Every row comes from one small tree of marks. The marks that hang from a mark follow it in brackets, in alphabetical order. Every link used is in the known rows. Which tree was each row made from?
Known rows
sugef(fufe(buze(banamu)) raru(kuzules) tifor): [ 24  13  -7  -6  -2  -5  34   1 -10   6  -6  -1  -6   1   2   3   9   1
  -1 -15   7  11   0  -3  -2   9 -11  -2  -3   1   8  -9  -1  12  10   0
   8 -15  -9  -1  -6   2   0   4  -8   4 -11  -2  16   1   1  -6  28   9
  12  -3   6   4  10]
kuzules(tifor(sugef(fufe raru))): [  9   1   0  -7  -3   3  10   3  -4   8   0  -8   4  -6   2  -3   4  -2
   2   2   5   9   2  -1   0  -3  -1   1   0  -3   6  14  -1  10   3  20
  11  -8 -16  -4  -8  -2   1   7  -8  -1  -1  -1  10   4   4  -9   3   9
   7   0   8   5  11]
raru(buze kuzules(tifor)): [-11  -3  -9   0  -6   0   1  11  -1   3  -1   0  10  -2  -4  -4   2  -1
   3  -1   8  -4  11   6  -9 -10   6  11   2  -5  -6   3   2   0  -2  20
   3  -6   8  -1  -6   0   0   0   9   5   3   2   9   6   4  -4   7  -4
   7   2   2  -1  12]
kuzules(tifor(sugef(fufe(buze(banamu))))): [ 15   0  -2   6   1   0  -3   8   2  11  -1  -6   2  -8  -1  -1  11  -2
   2   1  -2  10   3  -3  -3   7   0 -12   3  -6   0   4   1   9  -2  -3
   2  -9  -9  -2  -5   1  -3   1   2   2   0  -3   8   6   2  -2  10  14
   6  -2   7   4  11]
kuzules(tifor(sugef(fufe raru(buze(banamu))))): [  9   6  -4  -3  -3   1  10   4  -1   9  -2  -7   7  -6  -1  -3   8  -2
   2   0  12   7  -1   1  -6   6  -2  -5  -3  -3   2   8   1   9   3  20
  11 -12 -11  -2  -7  -2  -2   3  -4   6  -3  -3  14   4   9  -9  16  14
   8  -1  10   5  14]
raru(buze(banamu) kuzules): [-3  5 -8  3 -3 -2  8  4  1  0 -2  2  7  0 -2 -1  3  1  1 -7  9 -6  2  3
 -8  4  0  1 -2  0 -6 -8  3  1  1  8  2 -8 14  1 -1  1 -2 -5 11  7 -2 -2
  9  1  5  2 17 -1  6  1  0  0  7]
kuzules(tifor(sugef)): [-4 -6  0 -2 -3  4 -9  6  0  4  1 -7 10 -7  0 -3  1 -3  4  7  1  1  2 -1
 -3 -7  1  3  3 -6 -2 12  1  5 -2  8  2 -3 -5 -2 -6 -1  1  1  1 -2  6 -1
  5  5  2 -3 -8  1  2  1  6  2  8]
sugef(raru(buze(fufe) kuzules) tifor): [ -4  14  -7  -7  -8  -1  26   4 -10   1  -3   3   1   7   0   0   6   0
   1 -12  15   3  -9  10  -5   2   0  12  -9   1   4  -8   0   7   9  42
  11 -11   2  -1  -6   2   6   0  -7  10  -3  -1  13   2   5 -15  29   2
  12  -2  11   0  10]
raru(kuzules): [-2  0 -3 -1 -3  0 10  2 -2  0  0  2  3  1  0 -2 -2  1  1 -4  2 -4  7  3
 -2 -6 -1  6  0 -1 -3 -4  1  3  1  5  2 -4  7  0 -2  2  1  0  8  0  1  0
  5  0  1  2  3 -4  5  2 -2  0  4]
banamu(buze(fufe(sugef(raru))) kemon): [ -2   4   4   4  -1  -2  -3   1  -8   2  -4  -3 -10  13   0  10   4  -1
  -1  -8  -5   8  -6   5   7   4  -1   3 -11   7  11  -1  -2   1   6  15
   7   4 -10   0   8  -1  -5  -4   5  -2   2  -1   1   3   9   4  18  14
   1  -4   4  -5 -12]
banamu(buze(fufe(sugef)) kemon): [ -8  -1   4   8  -1  -2 -14   3  -3   1  -3  -2  -8  12   0   8   5  -2
   0  -7  -7   4  -1   8   7   4  -1   2  -9   6   7  -3  -1  -1   2  17
   2   6  -6   0  11  -1  -7  -7  11  -1   5  -1  -2   4   7   6  15  11
  -1  -4   5  -5 -13]
buze(banamu(kemon) fufe(sugef(raru(kuzules)))): [  8   9  -3  -6  -5  -4   7   6 -12   5  -4  -1  -1  12   0   6   3  -1
   1 -13   1   4  -3   5  -2   6  -4   1 -15   3   8  -8   1   7   5  10
   5  -3   7  -1   5  -1  -5  -7   4   3  -4  -2   9   3   8  10  26   8
   4  -3   7  -4  -5]
buze(fufe(sugef)): [ 4  3  1  3  5 -2 -4  6 -7  4 -1  2 -6  8  0  3  5 -1  2 -4 -6  3 -7  8
  0  6  3 -1 -7  2  4 -2  1 -1  0 22 -1  0 -1 -1  4  0  2 -1  0  3  0  0
  0  3  3  0 13  8  0 -5  8 -5 -1]
banamu(buze): [-6 -4  1  8  0 -1  0 -5  3 -3 -1  0 -3  1  1  3  0  0  0  0 -2  1  4 -1
  4  2 -1  0 -1  3  0  1 -1 -3  1  7  2  2 -5  1  4 -1 -3 -2  8 -2  2  0
 -2  2  5  1  2  2 -3  0 -2 -1 -6]
banamu(buze kemon): [-12  -5   2   2  -6   0  -9  -2   4  -3  -2  -4  -2   5   1   5   0  -1
  -2  -3  -3   1   5   1   7  -1  -4   2  -2   4   3  -1  -2   0   2   0
   3   5  -5   1   6  -2  -9  -5  13  -5   4  -1  -2   0   4   7   2   2
  -2   1  -4  -1 -11]
tifor(sugef(fufe(buze(banamu)))): [ 20   5  -1   9   6   1   5   1   2   7  -2  -4  -5  -2   1   1  11   0
   2  -3  -3   8  -3  -3   1  10  -5 -13   2  -3   0  -5   1   9   0 -15
   3 -11 -10  -1  -3   4  -2   1   2   2  -2  -5   6   2   0   1  13  15
   6  -3   3   5   8]
buze(banamu fufe(sugef(raru))): [ 17  11  -1  -1   4  -6   7   3 -10   5  -3  -1  -5   7   0   7   4  -1
   1  -7  -1   7 -11   1  -3  15   1  -8 -12   4   7  -2   2   3   4  13
   2  -3   1   0   5  -1   0  -4  -6   5  -6  -1   4   2   8   2  24  11
  -1  -5  10  -4  -2]
kemon(banamu(buze)): [-14  -1   2   3   1   0  -9  -7   2  -5   0   2   4   4   3   2  -4   1
  -1  -2  -3   2   2   1   4   1   1   4  -5   6  -1   7  -4  -4   1   3
   2   6  -4   2   4  -1  -3  -1  12  -7   2  -1  -5   1   6   3  -1  -4
  -8  -1  -6  -3  -9]
fufe(sugef(tifor)): [  8   4   0  -5   1  -4   5   2 -12   1  -3  -2  -1   2   2   3   4  -1
   0  -3   2   2  -5   1  -1   5  -6   6  -1   3  11   0  -1   2   5  12
  -2  -5 -11  -1  -2  -3   3   4  -6   0  -6   2   5   3  -2  -3   3   8
   4  -3   8   0   1]
sugef(fufe raru(buze(banamu) kuzules) tifor): [ 10  15  -8  -8  -7  -4  36  -1  -7   2  -6   0   2   2   2   0   7   0
   0 -15  18   5  -2   4  -6   9  -7   3  -7   3   7  -9  -1   9  10  29
  11 -16  -4  -1  -6  -1   0   3  -5   8 -12  -2  18   0   7 -11  30   7
  14  -1   8   4  12]

Which tree is each row?
[ 11  10   1  -6  -1  -3  -3   4 -10   4  -3  -3  -4  11   0   9   4  -1
   0  -9  -1   7 -11   3   0  13  -3  -6 -13   4  10  -4   0   4   4   7
   3   0   1  -1   8  -2  -5  -6  -2   4  -3  -3   4   1   8   7  23  12
   0  -5   8  -4  -8] | buze(banamu(kemon) fufe(sugef(raru)))
[  3  12  -8   2  -2  -6  11   8 -10   3  -4   3   0   8   0   3   9  -2
   3 -12   9   0  -8  10  -8  13   0   3 -10   3   4 -12   3   3   6  36
   1 -12   7  -1   0   0   2  -4   4  11  -5  -1  13   5   7  -4  34   8
  10  -4  15  -3   7] | raru(buze(banamu fufe(sugef(tifor))) kuzules)
[  6   8  -7  -8  -4  -4  10   5 -11   2  -6  -2   3   8  -3   3   4   0
  -1 -13   6  -2   0   2  -6   1  -8   8  -7   3   7  -7   2   5   6   2
   6  -8   3   0   2  -2  -5  -3   7   5  -4  -2  11   1   6   8  21  11
   9   0   2   0   0] | fufe(sugef(raru(buze(banamu(kemon)) kuzules)))
[  9   6  -1   5   5  -4  -6   5  -6   4  -1   0  -5   7   0   6   5  -1
   2  -4  -5   3  -7   4  -2  16   3 -10 -10   3   3  -4   2   0   0  16
  -3  -1   5   0   7  -2  -1  -5   2   6  -2  -2   2   3   6   5  20   9
  -2  -5  10  -5  -2] | buze(banamu fufe(sugef))
[  3   8  -4 -13  -8  -1  28  -1 -11  -1  -3   0   4   2   3   1   0   0
   0  -7  10   2  -3  -1  -3  -3  -8  12  -3   2   7  -3  -1   8   9  16
   8 -10  -4  -1  -8   0   4   4  -8   1  -7   1  12   0   1  -7   8  -3
   9   1   6   2   6] | sugef(raru(kuzules) tifor)
[-2  1  2 12  5 -3 -7  1 -5  2 -1  0 -8  9  0  7  4 -1  1 -3 -8  4 -3  8
  3  8  4 -2 -6  5  4 -2  0 -3  1 27  0  2 -4  1  8 -1 -2 -4 10  1  3  1
 -2  5  7  2 16  9 -2 -5  6 -6 -7] | banamu(buze(fufe(sugef)))
[ 11  13  -8  -8  -2  -7  26   3 -16   1  -7  -1   3   4   0   3   7   0
   0 -11  13  -1  -5   1  -8   7 -10   9  -5   3   9  -4   1   5  10  21
   5 -15  -2   0  -5  -3   2   3  -3   9 -10   0  15   3   4  -3  26  10
  11  -2  10   1   9] | fufe(sugef(raru(buze(banamu) kuzules) tifor))
[ 19  10  -2  -2   4  -6  13   5 -20   4  -6  -4  -9   2  -1   6  10  -1
  -1  -7   0  10  -9  -4  -2   3  -9   3   1   2  13   1  -1   6   8  -4
   1  -9 -19  -1  -5   1   5   9 -14   3  -9   1   6   3  -5  -6  14  18
   6  -5   7   1   3] | fufe(buze sugef(raru tifor))
[ 11   5  -6  -2  -4  -6   9  11 -13   9  -2  -2   4   4   0   4   2  -2
   3  -5   4   5   1   3  -8   6   3  -3 -12  -1   4   4   2   3   1  29
   3  -5   8  -1   1  -2   1  -4   1   6  -3   1  13   8  11   3  25   5
   2  -3  13  -5   5] | buze(banamu fufe(sugef(raru(kuzules(tifor)))))
[ 13   3  -1   5   3  -6 -14   6  -6   5  -5  -4  -7   5  -3   7  10   0
  -1  -8  -9   4  -1  -3  -1   7  -9  -7  -1   1   5  -7   1   3   0 -29
  -4  -2  -3   1   5   0  -7  -4   5   1  -2  -2   1   2  -2  13  11  16
   1  -4   0  -1  -8] | fufe(buze(banamu(kemon)) sugef)
[ -3  10  -7  -9  -7  -1  27   2 -10  -1  -4   1   3   2   0  -1   4   1
   0  -9  16   1  -5   4  -6  -3  -5  15  -3   2   5  -4   0   6   9  21
  10 -13  -2  -1  -8   1   5   4  -6   6  -5   1  13   1   2 -11  18   1
  13   1   5   2   9] | sugef(raru(buze kuzules) tifor)
[ 20   7  -3   5   4  -7   2   5 -12   4  -5  -2  -7   0  -1   7  12  -2
   0  -6  -3   6  -6  -4  -3  14  -7  -7   0   2   9  -6   0   3   5  -8
  -6  -9  -9   0   0  -1   0   1  -4   4  -9   0   5   4  -3   2  15  14
   3  -5   9   0   2] | fufe(buze(banamu) sugef(tifor))
[-15  -1   3   6  -5   1 -13   0   5  -1  -1  -2  -5  10   0   7   2  -1
   0  -5  -3   5  -2   7   9   4   1  -1  -9   5   2  -6  -2   0   1  13
   4   8   0   0   9   1  -8  -8  10  -2   6  -2  -2   2   7   3  13   3
  -2  -1   2  -4 -12] | banamu(buze(fufe) kemon)
[ 18   9  -5  -4  -4  -3  19   4  -5   6  -5  -4  -7   7   0   3   7   2
  -2 -15   1   9   6  -2   0   2  -8  -3  -5   1   6 -12   0  10   5 -17
   9  -9  -3   0   0   4  -7  -1   4   2  -6  -3  11  -1   2   6  23  11
  10   0  -2   2   2] | sugef(fufe(buze(banamu(kemon))) raru(kuzules))
[ -2   6   1  -2  -6   0 -10   3   4   1  -1  -2   0   8   0   5   3  -1
   0  -5   0   4  -7   4   2  12   1  -8 -12   2   0  -9   0   3  -1   5
   1   4   9   0   7   0  -8 -11   4   4   1  -4   2   0   7   6  17   2
  -1  -2   5  -3  -8] | buze(banamu(kemon) fufe)
[  6   2  -5  -5  -3  -4  11  12 -16   9  -1  -1   2   6  -2   2   1  -2
   4  -5   2   5   3   7  -6  -4   6   9  -9  -1   6   7   2   3   2  32
   5  -4   3  -2  -2  -1   3   0   0   4   0   2  10   8   7  -3  18   5
   5  -1  11  -5   6] | buze(fufe(sugef(raru(kuzules(tifor)))))
[ 15   9  -1  -7  -4  -4   2   3  -1   4  -6  -6  -7   3   2   5  12  -1
  -2 -10   2  11  -2  -3   4  12  -9  -7  -4   3   9 -12  -3   8   6 -11
   2  -6 -11  -1   0   1  -8  -2  -4   2  -8  -4   8   0  -2  -1  18  14
   7  -3   5   3  -1] | sugef(fufe(buze(banamu(kemon))) tifor)
[ 14  -1  -7   1   1  -6   9  13 -19   9  -4  -3  -1   0  -4   2   6   0
   2  -5  -3   6  10  -2  -8  -8  -1   7   1  -2   6   8   2   5   2  -2
   2  -9  -7  -1  -4   2   4   6   2   2  -2   3   9   8  -1   1  10  10
   7  -1   2  -2   8] | fufe(buze sugef(raru(kuzules(tifor))))
[ 15   6  -2  -4  -1  -6  -8   8 -11   3  -6  -5  -6   4   0   8  12  -2
  -1  -8  -3   6  -6  -4   0  11 -11  -4   0   3  11  -7  -1   5   5 -19
  -4  -5  -8   0   3  -1  -7  -2  -3   2  -7  -2   5   3  -3   6  13  16
   5  -5   7   1  -4] | fufe(buze(banamu(kemon)) sugef(tifor))
[ 16  14  -4  -7  -3  -6  24   3 -16   3  -5   0  -1   8   3   6   5  -1
   2 -12   6   5 -10   2  -5  12  -6   2 -13   5  10  -7   1   7   8  33
   5  -9   2  -1  -1  -1   2  -2  -5   7  -9  -1  14   4   7  -2  30   6
   7  -5  14  -2   3] | buze(banamu fufe(sugef(raru(kuzules) tifor)))
[ -5   2  -9  -6  -8  -1  12   8  -7   4  -2  -1   8  -3  -3  -3   1   0
   2  -2  12   0   8   4  -9 -11   3  12  -1  -3  -1   6   2   3   2  17
   8  -8   3  -1  -8  -1   2   2   1   5   0   2  11   4   6  -7  11  -1
   8   2   3   0  12] | sugef(raru(buze kuzules(tifor)))
